Each row was made from one small tree. Brackets hold a mark, then the marks that hang from it, in the order of their numbers. Every link used is in the known rows. Write each row's tree.
In the rows, 128 means zero.
Known rows:
{q348 {q838 {q535 q143}}}: [150  64 165 145 149 184 134 172 103 112 122 133 156 139 149 131 140  93
 140 120 144 132 119 116 135 104 155 103 140 122 133 131 146 166]
{q877 {q535 q143}}: [ 82 135 129 161 143 179 113 127 138 125 139 124 132 140 113 154 129 153
 102 116  99 110 133 151 175 114 159  79 134 106 164 135 143 120]
{q535 q143}: [149 140 144 137 111 166 113 152 129 158 120 113 114 137  83 131 126 133
 122 127 104 105 131 161 168 132 141 113 120 115 134 148 123 133]
{q888 {q59 q47 q877}}: [141 145 128 136 106 146  95 118 125 108 210 106 135 110 140 106 121 141
 160 123  88 144 132  95 152 114 174 104 121 102 116 139 170 116]
{q877 {q59 q888} q535}: [ 37 154  75 169 160 168 169  99 139  25 126 135 150 132 130 172 118 176
  70 106 117 118 127 137 157 118 177  82 176 100 194 120 150 106]
{q143 {q59 q639} q618}: [100 159 151  78 115  75 134 142 136 135 154 169 102 130 163 112 120  99
 119 124 168 121 107 129  80 137  91  93 130 189 135 125 108 157]
{q790 {q143 {q59 q639} q618} q731}: [168 131 147  91 104 113 158 108 166 139 100 140  85 157  97  92 150 104
 146 136 161 124 129 116  66 138  62 126  90 170 114 145 112 100]
{q143 {q59 q877} q618}: [117 153 128 102 109  90 128 156 145 147 146 139  94 117 153 114 113 101
 134 130 166 136 118 129  72 135  61  98 138 174 149 132 114 181]
{q838 {q535 {q143 q59}}}: [160  87 153 158 136 179 132 155 115 150 112 136  86 125 103 145 124  75
 106 130 114 121 122 118  99 103  25 121 111 136 134 145 118 144]
{q877 q535}: [ 71 142 134 148 135 168 124 116 119 101 169 135 148 138 130 146 133 162
 116 103 102 116 124 138 154 113 186  71 149 109 171 122 159 131]
{q888 {q59 {q47 q790} q639}}: [115 164 152 114 126 117 103  91  99  92 226 133 145 125 165 114 132 121
 161 118 107 132 125 102 179 116 196 120 107 112  98 134 153 104]
{q639 {q59 q47 {q877 q535} q888}}: [189  66  63 177 127 119 129 110 114  80  68 111 149 105  94 147 107 177
  87 124 101 149 132  96 185 106 109 136 147  61 144 105 123  84]
{q143 {q59 q47 q639} q618}: [116 123 129  69 117  69 125 151 146 165 141 166 100 118 157 114 115 107
 114 144 140 130 110 120  92 144 127 115 111 168 113 125 109 138]
{q618 {q143 {q59 q47}}}: [155  84 136 105 132 124 112 138 179 186 142 125  77 125 101 106 117 135
 144 131 145 110 135 138  78 168 159 129 124 148 129 118 141 120]
{q838 q535}: [149 103 162 140 123 178 146 138  91 109 143 141 118 126 117 137 130 104
 116 113 101 128 112 102  95  90  81 115 123 118 146 140 141 145]
{q639 q59}: [172 116 119 141 102 143 130 111  86  83 150 149 102 137  90 121 123 133
 122  85 127 109 121 135 211 126 129 108 140  98 148 107 127 115]
{q47 {q59 q639} q790}: [ 49 230 118 151 161  91 136 107  84  88 145 138 153 133 159 149 156  97
 163 105 147 106 128 148 172 139 105 161 130 122 115  78 101 137]
{q618 {q143 q59}}: [144 109 153 112 130 127 122 132 173 164 155 126  76 134 102 103 121 130
 149 116 162 103 133 144  68 163 136 112 137 161 144 120 141 135]
{q535 q838}: [118 123 149 113 144 151 113 145 135 160 118 130 111 137 165 127 132 120
 111 123 155 123 127 161 150 131 179 126 165 117 109 134 150 164]
{q790 q47 q731}: [166  86 124  90  42 171 106 108 102 125 154 109 145 163  81  93 131 125
 161 122  80 121 140 128 192 140  69 152 123 109 114 137 112  53]
{q731 {q790 q143}}: [127 151 196 116  96 176 169  99  99 134 139 146 162 135  93 123 154 159
 149 108 104 128 134 139 128 130 188 166 118 146 157 144 165 176]
{q59 q47 q877}: [172  98  90 155 113 129 106 163 139 156 106  94 164  93 115 117 118 184
 131 152  64 143 129 100 132 123 162 150 108  75  99 124 153 128]
{q143 {q59 q47 q639 q888} q618}: [133 107 122  74 118  56 141 140 142 147  94 149 128 115 145 128 106 114
  98 155 149 146 112 114  66 134 113 122 134 167 126 131  95 131]
{q888 q59}: [114 179 171 116  96 163 112 100 101  86 252 128 120 139 133 107 129 111
 166  92 118 121 125 125 158 120 184  70 141 132 146 144 166 132]
{q888 {q59 q877}}: [126 184 153 146 103 152 106 109 114  82 228 108 138 122 139 101 126 133
 166 101 117 135 129 104 140 108 147  81 136 121 140 144 169 137]
{q618 {q143 {q59 q639}}}: [141 116 158 115 138 109 120 130 174 153 144 132  97 131 112  96 122 142
 138 118 164 101 127 129  61 159 128 116 126 163 129 117 140 125]
{q838 {q535 {q143 q59 q618}}}: [153  98 155 124 132 164 138 154 121 147 116 145  68 127 118 144 119  66
 100 133 129 128 118 119  87 106  17 122 112 146 148 149 107 148]
{q100 {q143 q59}}: [111 188 120 136 122 154 135 148 121 166 200 134 112 150 107 115 133 138
 155 104 109 137 130 178  73 127 191 106 116 174 144 128 141 124]
{q618 {q143 {q59 q888}}}: [157  98 146 113 130 117 133 124 169 154 121 115  95 131  92 113 115 133
 134 123 167 113 133 140  52 158 130 115 153 159 156 126 132 130]
{q59 q877 q888}: [172 132 117 169 113 115 148 135 120  93  54  74 204 107 101 129 113 185
 114 136 118 152 125 105  79  99 108 126 168  98 153 139 134 149]
{q143 q59 q618}: [104 151 147  72 102 102 135 145 132 153 168 159  76 135 145 121 117  80
 136 120 166 125 115 149  87 146 105  86 144 185 158 133 110 172]
{q618 {q143 {q59 {q47 q790} q639}}}: [146  97 139 106 150  96 113 129 170 170 140 129  93 124 123 107 123 134
 144 135 153 110 133 129  81 162 145 149 113 147 112 114 132 116]
{q47 q59 {q790 {q143 q618} q731}}: [ 88 209 112 115 140 112 158  83 116 111 126 126  90 156 123 144 169  60
 183 117 168 121 145 158 150 154  74 178 118 134 136 102  87 114]
{q348 {q838 {q535 {q143 q618}}}}: [143  69 166 129 145 175 138 168 106 110 126 139 144 141 158 131 138  85
 135 123 156 138 118 116 126 106 151  97 142 129 144 135 138 168]
{q59 {q47 {q790 q143}} q639 q877}: [164 122 101 162 160  78 120 133 133 124  75 105 193  93 153 115 141 201
 136 164  93 146 129  80 118 117 155 195  67  76  63 121 141 114]
{q143 q59}: [121 132 146 132 108 134 123 151 116 158 163 140 109 131 117 123 126 104
 148 113 135 108 121 146 113 141 124  93 140 165 130 122 132 168]
{q535 {q143 q618} q838}: [127 127 141  85 149 144 104 156 172 191  82 126  62 142 157 137 121  91
  83 148 173 127 134 182 158 137 130 138 148 128 119 157 110 153]

Which tree is each row?
[156 109 117 120 143  66 143 108  97 109  59 109 211 112 134 148 122 166
 108 160  99 148 121 102 134 112 179 179 126  87  95 129 111 101] -> {q59 {q47 q790} q639 q888}
[154 128  99 159 150  70 108 142 121 124  92 106 199  91 166 120 129 188
 132 160  86 142 125  83 143 111 135 187  86  74  64 116 136 120] -> {q59 {q47 q790} q639 q877}
[112 169 154 102 148  99 158 102 105 120 142 143 114 141 155 133 153 106
 169 125 174 126 131 145 109 139 148 154 102 154 133 137 116 163] -> {q47 {q790 {q143 {q59 q639} q618}}}
[ 78 132 128 169 151 157 109 132 144 136 132 133 128 136 126 150 129 144
 101 123 115 106 130 142 156 120 129  79 130 129 147 127 133 121] -> {q877 {q535 {q143 {q59 q639}}}}
[168 147 124 179 131  76 144 131 126  68  35  89 245 101 123 116 115 212
  95 141 120 145 113  75  65  84  90 130 148 100 119 130 129 129] -> {q59 q639 q877 q888}
[117 145 144  84 115  63 150 130 132 120 107 152 129 127 148 123 110 107
 103 133 179 136 107 121  53 130  83  97 152 184 148 133  96 152] -> {q143 {q59 q639 q888} q618}
[120 113 137  92 157 128  98 168 181 215  80 138  41 138 162 138 118  64
  88 152 194 123 136 183 142 147  91 135 149 161 110 151  98 165] -> {q535 {q143 q59 q618} q838}
[127 166 134 143 132 105  98 101 113  86 202 114 161 108 173 108 129 143
 160 126 104 142 129  83 160 109 154 132 103 100  90 133 157 109] -> {q888 {q59 {q47 q790} q639 q877}}
[107 132 129  67 128  58 125 139 131 160 146 164 100 120 178 127 120  89
 130 145 153 134 116 127 109 146 117 140 109 165 110 123  99 145] -> {q143 {q59 {q47 q790} q639} q618}
[ 12 148  80 161 188 182 138 115 163  65 144 152 102 137 182 165 127 152
  68 108 147 109 132 156 190 128 186  95 170 101 155 114 166 122] -> {q877 q59 {q535 q838}}
[156 104 157 120 128 174 139 145 115 130 116 139  82 130 114 144 122  85
  95 130 114 130 117 119 100  95  45 119 111 125 153 155 114 139] -> {q838 {q535 {q143 q618}}}
[142  66 161 132 149 169 137 174 111 123 125 144 132 138 162 132 135  72
 139 124 166 138 118 118 115 106 130  97 142 146 140 131 134 176] -> {q348 {q838 {q535 {q143 q59 q618}}}}
[139 103 119 135 140  72 131 132 112 148  94 129 161 112 137 142 120 120
 127 149 132 133 124 118 109 130 125 150 131 143  96 120 107 134] -> {q143 {q59 {q47 q790} q639 q888}}
[171 121 145  88  93 132 160 110 163 152 112 132  69 160  85  99 148  92
 154 134 160 127 135 130  75 144  70 124 100 168 129 149 114 111] -> {q790 {q143 q59 q618} q731}
[ 99 124  81 147 103 153 116 118 106  96 111 108 186 130 103 129 132 166
 140 121  95 135 139 127 147 141 101 149 145 106 147 103 112  78] -> {q790 {q47 {q59 {q877 q535} q888}}}
[122 156 151 125 144 127 153 107  95 132 145 130 114 140 133 139 156 108
 183 118 155 121 138 154 128 143 163 155 108 142 132 137 128 168] -> {q47 {q790 {q143 q59}}}
[ 87 120 124 169 144 161 119 130 142 135 112 121 127 135 110 162 123 137
  99 123 116 116 135 148 148 116 135  82 147 127 167 132 129 124] -> {q877 {q535 {q143 {q59 q888}}}}
[138 153 136 146 117 119  94 114 128  94 195 115 164 106 155  96 123 158
 146 126  93 140 124  76 143 108 165 109 105 102  91 133 166 102] -> {q888 {q59 q47 q639 q877}}
[ 62 206  89 207 161 118 114 137 148  99  97 122 167 115 131 135 140 160
 114 118 119 112 126 119 135 124  74 118 130 108 123  79 121 112] -> {q47 {q59 q639 {q877 {q535 q143}}}}
[111 122  70 132 129 147 166 128 134  75 107 125 139 117 104 149 111 166
  87 134  97 124 126 133 157 138 204 132 149  92 141 126 139 101] -> {q877 {q59 q47 q888}}
[114 155 192  92  96 152 172 103 110 147 144 160 129 135 110 126 147 128
 145 113 133 133 131 143 103 137 151 159 119 178 164 145 147 189] -> {q731 {q790 {q143 q59 q618}}}
[ 69 138 131 141 149 140 114 130 153 132 135 145 113 138 140 150 124 133
  93 125 129 114 127 143 143 121 120  77 129 140 161 130 124 124] -> {q877 {q535 {q143 {q59 q639} q618}}}
[122 147 195 123 108 153 166 105 107 142 133 157 160 131 106 119 152 149
 145 112 119 125 131 131 109 133 157 167 113 168 140 137 156 179] -> {q731 {q790 {q143 {q59 q639}}}}
[104 130 105 122  93 139 122 115  96  95 116 129 191 138 102 118 135 155
 139 118 100 124 130 129 149 147 118 155 137 118 129 103 104  70] -> {q790 {q47 {q59 q639 q888}}}
[131 100 136 138 162 150  90 171 170 217  74 123  65 135 144 140 124  80
  99 147 172 113 142 181 159 145 105 137 146 146  89 143 115 160] -> {q535 {q143 q59} q838}
[109 149 126 157 134 127  91 104 136  80 199 119 167 107 165 110 124 170
 135 125  91 142 126  73 150  99 168  98 111  98 107 128 173  92] -> {q888 {q59 q47 q639 {q877 q535}}}
[167  92 110  92 132 104 163 105 108 134  63 103 158 119 107 157 128 144
 128 160 113 160 136 131 113 129 207 180 126  96 136 148 112 118] -> {q59 {q47 {q790 {q143 q618}}} q888}
[121 167 109 137 133 131 125 151 132 175 180 139 132 139 116 111 131 157
 141 122  94 142 127 157  73 128 199 127  95 162 111 121 138  96] -> {q100 {q143 {q59 q47 q639}}}
[ 26 142  74 171 198 191 128 128 182  89 112 142  84 139 165 173 123 145
  55 123 144 106 140 170 208 132 165 106 155  99 147 125 148 109] -> {q877 q59 {q535 q143 q838}}
[125 128 101 115  69 147 105 106 112 110 134 122 156 160  92  97 142 116
 157 120  90 112 138 121 189 147  29 164 118 115  99 100  93  32] -> {q790 {q47 {q59 q639}} q731}
[142  92 114 126 126 101 134 135 110 162 107 119 133 116 120 152 119 100
 139 145 126 137 132 137 120 138 138 146 144 142 120 125 110 149] -> {q143 {q59 {q47 q790} q888}}
[191  94  90 169 134  69 130 143 139 107  19  85 242  83 121 122 109 222
  86 171  79 160 119  62  84  95 133 165 122  72  87 127 130  98] -> {q59 q47 q639 q877 q888}
[178  94  97 126 117 126 123 107  80 107 142 142  99 126 107 137 124 124
 132 107 110 123 130 134 243 134 150 156 121  77 123 104 117 102] -> {q639 {q59 {q47 q790}}}
[ 80 222  92 187 169  64 147 104  95  69  72 100 197 113 155 157 144 127
 146 125 155 135 133 121 128 119  57 178 150 109 122  84  91 138] -> {q47 {q59 q639 q877 q888} q790}
[140 148 144 107 110 151 113  83 107 110 221 118 108 137 132 117 139  98
 181 118 107 136 141 118 179 127 188 129 107 112 112 146 154 100] -> {q888 {q59 {q47 {q790 q143 q731}}}}
[179  88 105 110 113 105 143 104 100 134  71  87 167 124 102 157 121 122
 130 157  92 151 138 125 161 120 148 180 142  84 119 137 106 102] -> {q59 {q47 {q790 q731}} q888}
[200  85  94 124 115 129 132  95  95 109 122 137  90 135  91 131 133 119
 137 114 115 125 137 128 229 136 130 168 105  79 115 110 114  85] -> {q639 {q59 {q47 {q790 q143 q731}}}}
[176  74 124  60  63 151 137  99 145 149 119 132  87 168  79  86 148 106
 170 141 137 136 147 124 102 163  54 162  86 165 123 153  98  60] -> {q790 q47 {q143 q59 q618} q731}
[143  76 121 129 162 148  84 178 177 238  65 121  64 126 141 143 121  85
  94 161 154 120 144 175 166 148 121 153 133 132  72 141 114 148] -> {q535 {q143 {q59 q47}} q838}
[102 121 119 175 146 128 109 154 149 153 122 124 122 115 157 131 123 127
 126 127 148 127 131 129 107 127  92 100 151 147 123 116 142 171] -> {q143 {q59 {q877 {q535 q838}}}}
[152 103  99  95 113  72 136 154 152 158  85 121 119 102 135 131 100 118
 110 160 144 162 123 113  57 132  83 130 146 152 142 133 101 153] -> {q143 {q59 q47 q877 q888} q618}
